Each row was made from one small tree. The marks that hang from a mark follow it in brackets, in the order of their numbers. Every link used is in the known rows. Write each row's tree.
(in the rows, 128 means zero)
Known rows:
j_310{j_444{j_298{j_300{j_468 j_670}} j_344}}: [103 113 107 186 172 105 108 101 114 116 107  99 112 133 109 123  99 147
 159 143 196 111 140 150 139 112 133  87]
j_444{j_298 j_310 j_344}: [ 65 106 122 161 152 104 130 121 114 122 134 126 115 141 151 120 108 135
 152 148 157  99 145 137 136 110 150 122]
j_344{j_444{j_298{j_300} j_310}}: [ 95 119 120 155 148 105 126 135 125 119 138 116 125 150 133 124 104 135
 155 124 160 104 140 161 138 116 153 131]
j_670{j_133{j_468} j_300}: [153 127 122 144 122 125 111 138 111 118 131  91 131 136 106 135 100 136
 158 102 142 121 137 162 126 123 128 112]
j_344{j_444{j_298{j_300{j_670}} j_310}}: [100 121 120 163 145 106 114 135 123 115 120 112 110 147 124 131 102 135
 161 137 176  92 145 153 139 118 144 116]
j_753{j_298 j_670{j_300{j_468}} j_960}: [ 23 114 134 155 124 114 122  91 119 124 120  87 101 142 128 142 113 141
 161 145 149  95 137 106 125 124  89  76]
j_670{j_133{j_310{j_444{j_344}} j_468} j_300{j_298}}: [105 117 139 190 146 119  95 132 100 122 127  99 149 131  93 142  96 144
 179 111 174 147 139 168 123 113 119 119]
j_300{j_298 j_468{j_133{j_310}} j_670}: [ 53 119 130 197 140 116  93 129 112 123 101 139 114 129  99 128 103 144
 160 163 162  82 131 132 131 134  87  92]
j_133{j_310{j_444} j_468{j_300{j_298 j_670}}}: [130 124 130 190 139 116  81 103 109 119 108 112 145 121  87 144 100 155
 167 138 145 121 142 160 126 128 100  99]
j_753{j_298{j_300{j_670}}}: [ 99 125 117 163 138 123 103 125 122 125 105 102 112 135 106 129 106 141
 130 121 170  65 136  97 144 122 122  97]
j_300{j_298 j_468{j_133{j_310{j_444}}} j_670}: [ 67 119 128 207 152 110  91 129 110 119 103 143 121 124  84 129 102 149
 176 170 175 100 138 158 133 132  89  94]
j_344{j_444{j_298{j_300{j_468 j_670{j_133}}} j_310}}: [ 86 117 113 173 145 110 113 132 119 109 121  87 101 144 115 120 100 141
 174 143 177  79 144 171 135 124 120 117]
j_298{j_300{j_468{j_133{j_310{j_444{j_344}}}}}}: [ 76 113 119 189 177 114 116 123 119 129 130 136 147 129 103 116  93 142
 172 129 197 120 139 189 147 119 125 102]
j_468{j_133 j_300}: [194 117 115 149 136 111 104 119 117 129 134 146 130 134 136 113 106 136
 132 127 148  62 142 163 146 127 118  90]
j_351{j_444{j_298{j_300{j_468 j_670}} j_310 j_344}}: [116 109 107 178 153  94 125 105 121 115 113  92 103 144  96 117  97 149
 171 144 182  96 147 163 130 113 135  97]
j_753{j_298{j_300{j_468{j_133}}} j_960}: [ 95 117 128 168 149 109 119 101 130 129 110 117 125 132 100 113 106 143
 147 130 172  48 130 122 137 133 104  91]
j_670{j_133 j_300{j_298 j_468}}: [141 119 119 167 125 115 104 127 106 118 124  85 109 146 114 130 108 142
 140 119 147  91 126 137 120 123  88  96]
j_670{j_133{j_310{j_444} j_468} j_300{j_298}}: [107 125 139 183 136 117  93 142 105 117 125  98 149 131  82 145  98 147
 182 108 154 144 138 172 120 121 110 122]
j_344{j_444{j_298{j_300{j_670{j_133}}} j_310}}: [115 121 120 166 144 112 108 149 117 113 120 103 106 145 117 122 100 134
 167 131 185  80 148 161 140 120 138 124]
j_670{j_133 j_300{j_298}}: [167 122 126 159 124 117  99 143 104 122 124 100 115 147 117 133 109 136
 133 106 156  90 131 128 124 119 106 105]
j_310{j_444{j_298 j_344}}: [ 97 110 116 172 165 105 118 118 109 122 127 134 126 135 131 121 106 140
 154 145 174 131 144 138 140 107 152 112]
j_351{j_444{j_298{j_300} j_310 j_344}}: [137 110 114 162 156  94 133 122 122 122 131 113 124 149 108 114 100 142
 157 119 176 106 147 161 135 107 162 120]
j_468{j_133{j_310{j_444{j_344}}} j_300{j_298 j_670}}: [151 110 131 205 158 107  77 111 105 130 113 151 133 125 114 125 101 145
 159 147 198  79 149 163 142 118 100  84]
j_310{j_444{j_298{j_300{j_468{j_133}}} j_344}}: [123 109 111 184 178  98 113 108 117 122 124 129 128 131 110 104  98 146
 162 137 195  94 142 176 147 114 142  95]
j_310{j_444}: [135 123 116 154 148 117 122 133 114 121 128 134 130 134 110 129 108 138
 148 140 154 136 137 152 139 121 136 114]

Write each row's tree:
[ 60 117 129 158 142 130 120 104 122 124 111  84 106 135 104 120 107 143
 153 133 168  76 134 110 137 133  99  95]  j_753{j_298{j_300{j_468}} j_670{j_133} j_960}
[144 120 127 195 143 117  75 131 103 120 112 116 129 129 103 133 103 149
 160 132 172  91 146 155 132 124  85 102]  j_468{j_300{j_298 j_670{j_133{j_310{j_444}}}}}
[ 70 121 128 176 157 114 111 152 116 126 130 165 145 127 105 125 101 138
 175 142 170 124 145 174 145 125 128 118]  j_468{j_133{j_310{j_444}}}
[142 125 107 160 142 129 107 131 116 117 107  86 106 135  98 121  99 139
 143 125 173  85 131 146 137 130 108  93]  j_298{j_300{j_468 j_670{j_133}}}
[127 114 114 170 173 105 115 118 115 124 125 121 132 138 121 119 101 141
 146 118 190 124 140 148 143 106 160 109]  j_310{j_444{j_298{j_300} j_344}}
[100 113 119 167 157 105 114 120 119 120 114 106 105 140 132 125 101 136
 150 133 190  81 146 142 139 111 147 105]  j_444{j_298{j_300{j_670}} j_310 j_344}
[112 123 115 155 150 112 117 135 121 122 129 121 129 149 130 124 103 135
 143 114 161 115 132 137 140 115 154 118]  j_344{j_444{j_298{j_300}}}
[ 91 107 125 201 167  96  83 115 109 125 120 152 132 124 133 120  97 145
 181 148 198  80 160 172 146 110 121  88]  j_468{j_133{j_310{j_444{j_298 j_344}}} j_300{j_670}}
[126 122 114 164 163 104 113 129 120 119 123 119 133 137 109 123 103 144
 150 117 170 118 140 151 141 115 152 113]  j_310{j_444{j_298{j_300}}}
[ 96 110 120 159 160 104 127 121 121 124 131 111 120 144 140 118 103 136
 145 121 174  92 142 148 139 109 157 119]  j_444{j_298{j_300} j_310 j_344}
[ 84 122 137 174 130 118  96 156 106 125 126 107 129 146 121 141 104 137
 152 102 157 108 133 134 121 117  99 115]  j_670{j_133{j_310} j_300{j_298}}
[ 85 108 120 197 164 107  84 121 103 121 120 118 128 128 135 125  98 147
 179 135 192  97 158 162 140 108 115 103]  j_468{j_300{j_670{j_133{j_310{j_444{j_298 j_344}}}}}}
[ 38 123 129 189 152 118  93 144 109 111 107 115 134 118  85 134  94 149
 202 143 163 135 150 162 132 124 132 127]  j_300{j_670{j_133{j_310{j_444{j_298}} j_468}}}
[ 98 121 107 179 161 103 105 111 119 112 106  98 112 133  96 127 100 151
 162 142 176 109 139 152 136 120 123  91]  j_310{j_444{j_298{j_300{j_468 j_670}}}}
[102 125 132 161 142 117 108 111 126 127  93 103 115 135 103 134 108 137
 139 123 182  66 133  86 133 126 113  92]  j_753{j_298{j_300{j_670}} j_960}
[  4 116 118 199 159 111  98 139 109 111 110 110 115 127 103 128  99 151
 195 158 171 120 147 157 132 122 105 114]  j_300{j_468 j_670{j_133{j_310{j_444{j_298}}}}}
[ 68 115 127 198 179 103  92 136 116 125 110 147 131 126 107 121  92 141
 180 133 221 101 151 165 149 111 142  99]  j_468{j_133{j_310{j_444{j_298{j_300{j_670}} j_344}}}}
[ 98 110 107 179 176 103 121 101 116 120 125 104 127 137 117 116 101 147
 154 131 181 124 137 157 139 110 142 101]  j_310{j_444{j_298{j_300{j_468}} j_344}}
[129 121 132 173 130 126  89 120 108 124 124 105 150 129 108 129 100 149
 154 111 126 102 134 153 126 130 103 119]  j_670{j_133{j_310 j_468{j_300{j_298}}}}
[ 48 109 122 191 169 113 119 123 114 127 132 148 140 126 114 118  98 142
 179 155 182 129 142 181 144 120 119 106]  j_300{j_468{j_133{j_310{j_444{j_344}}}}}
[146 122 111 156 149 116 118 124 125 125 124 126 125 135 105 111 101 139
 138 125 163  81 130 164 143 131 123  93]  j_298{j_300{j_468{j_133}}}
[ 76 121 125 170 143 115 114  93 127 123  93  87 110 134  99 131 107 144
 145 135 172  67 128  96 130 130  94  84]  j_753{j_298{j_300{j_468 j_670}} j_960}
[ 39 118 138 149 131 126 123 107 119 129 113 124 110 135 124 132 115 136
 149 153 149  97 138  85 136 128 116  99]  j_753{j_298 j_670 j_960}
[ 70 106 113 167 161 102 132 103 123 120 132  95 115 143 137 116 102 143
 152 135 165  92 138 156 135 113 139 110]  j_444{j_298{j_300{j_468}} j_310 j_344}
[146 112 128 201 155 119  78 120  98 125 113 116 129 130 115 129 101 146
 158 134 192  96 147 152 136 115  93  97]  j_468{j_300{j_298 j_670{j_133{j_310{j_444{j_344}}}}}}
[125 111 111 165 149 102 127 121 112 124 124 131 122 145 116 116 103 140
 153 134 161 127 141 130 134 106 156 111]  j_351{j_444{j_298 j_344}}
[ 54 120 127 191 171 113  98 117 117 119 107 109 144 123  93 136  90 147
 185 125 191 147 145 160 136 112 153 111]  j_133{j_310{j_444{j_298{j_300{j_670}} j_344}} j_468}
[111 106 116 166 147  94 135 123 115 121 133 127 117 146 119 116 104 141
 165 144 160 114 150 153 132 108 155 123]  j_351{j_444{j_298 j_310 j_344}}
[109 114 115 160 162 111 118 120 117 128 123 115 125 143 137 118 102 136
 132 111 176 105 134 124 141 108 157 106]  j_444{j_298{j_300} j_344}
